Each row was made from one walk, in order. Every step used is in the known rows, and no mark comes twice. Write each row's walk.
In the rows, zero is written as 128.
Known rows:
n > l > x > d > v > t: [135 110 136 149 139 111 123 109 199 132 214 126 159 115 126 152 173 141
 132 133 156]
l > x > d > v: [136 120 133 151 127 103 125 122 151 142 193 152 162 108 135 141 161 132
 135 130 141]
t > v: [134 132 122 125 133 117 135 133 137 138 149 139 111 117 137 156 127 146
 129 137 149]
v > l > x > d: [141 104 124 155 113 116 120 123 158 116 197 147 152 115 116 138 145 136
 104 111 154]
v > t > x > l > n: [124  51 120 115 121 120 119 116 127 149 197  91 126 128 145 162 167 155
 124 140 143]
x > d > v > l > n: [144  49 130 148 116 109 123 119 162 129 153 148 154 115 114 140 117 133
 112 146 157]
m > t > v > l > x > d: [140 121 124 153 114 108 136 135 159 120 252 113  93 119 113 161 140 156
 106 121 161]
x > d > v > t: [130 114 128 139 146 107 128 127 147 141 151 110 150 113 140 151 138 139
 132 132 160]
x > d > v: [135 119 130 142 141 102 128 123 149 141 146 151 150 108 134 141 136 131
 134 130 146]
x > l > v > t > m: [125  90 122 146 121 126 115 101 125 136 168 101 106 120 149 158 124 162
 124 134 129]
t > v > l > x: [140 119 124 132 113 124 132 128 148 113 199 139 124 125 116 155 142 146
 104 139 160]
n > l > v > t > x > d: [128  84 127 124 129 123 119 101 197 136 224 120 136 118 134 155 183 159
 124 118 144]
n > l > x: [138 112 130 135 127 125 120 113 189 129 194 153 144 115 124 141 165 136
 129 128 136]
d > v: [135 118 129 119 140 112 124 125 138 137 130 139 147 116 135 142 134 130
 137 148 144]
x > l: [134 116 123 126 132 113 122 111 123 132 139 133 120 116 139 141 123 139
 128 124 140]
v > l: [141 103 123 122 126 127 121 126 144 110 134 134 135 123 117 139 118 134
 104 130 156]
v > l > n: [142  46 122 131 110 128 117 126 149 125 142 135 141 123 119 139 113 135
 107 144 152]
t > x: [125 112 121 105 134 121 123 130 136 138 174 136 137 119 138 150 175 142
 128 128 133]
d > v > l: [142 104 128 117 133 118 123 121 146 110 131 138 147 122 113 141 122 129
 113 151 159]

Which walk is each row?
[133 132 123 122 135 113 139 142 138 142 189 102  77 118 134 163 124 153
 130 138 148] -> m > t > v
[139 118 120 122 126 123 134 128 145 111 151 137 112 124 115 154 115 145
 104 138 164] -> t > v > l
[125 112 121 107 132 112 123 111 122 133 180 132 120 121 138 150 169 147
 125 125 133] -> t > x > l
[136  45 128 130 117 108 121 119 161 130 197 148 156 119 116 151 163 141
 112 146 148] -> t > x > d > v > l > n
[127  53 128 110 126 110 120 110 129 148 194  94 137 127 142 165 171 151
 132 163 145] -> d > v > t > x > l > n
[141  63 122 132 110 125 129 128 152 126 159 136 117 125 118 155 110 148
 105 152 160] -> t > v > l > n
[125 111 128 142 145 122 121 128 138 139 147 109 130 120 141 164 139 150
 132 153 139] -> d > v > t > m
[140 119 122 120 127 119 136 137 145 113 190 100  78 125 112 161 113 153
 106 140 162] -> m > t > v > l
[122 107 121 105 138 119 122 115 121 134 187  92 121 128 143 161 171 153
 123 127 147] -> v > t > x > l
[124 113 130 173 133 112 121 126 151 144 210 121 147 114 140 163 166 151
 130 136 135] -> l > x > d > v > t > m
[141 103 125 133 113 127 118 125 148 112 182 135 148 123 116 139 144 133
 105 130 152] -> v > l > x
[132  92 125 122 120 122 118 100 124 136 160  90 122 123 148 147 121 152
 124 132 150] -> x > l > v > t
[120 108 119 125 140 116 125 132 145 144 195 107 140 119 142 160 178 151
 124 112 149] -> v > t > x > d
[142 106 128 139 134 107 126 118 156 113 146 149 149 115 113 139 124 132
 110 132 161] -> x > d > v > l
[143 105 131 128 121 118 120 121 150 111 180 139 160 122 114 142 148 129
 113 151 157] -> d > v > l > x
[138 114 130 157 126 113 123 111 199 133 209 164 148 110 124 140 166 139
 127 110 137] -> n > l > x > d
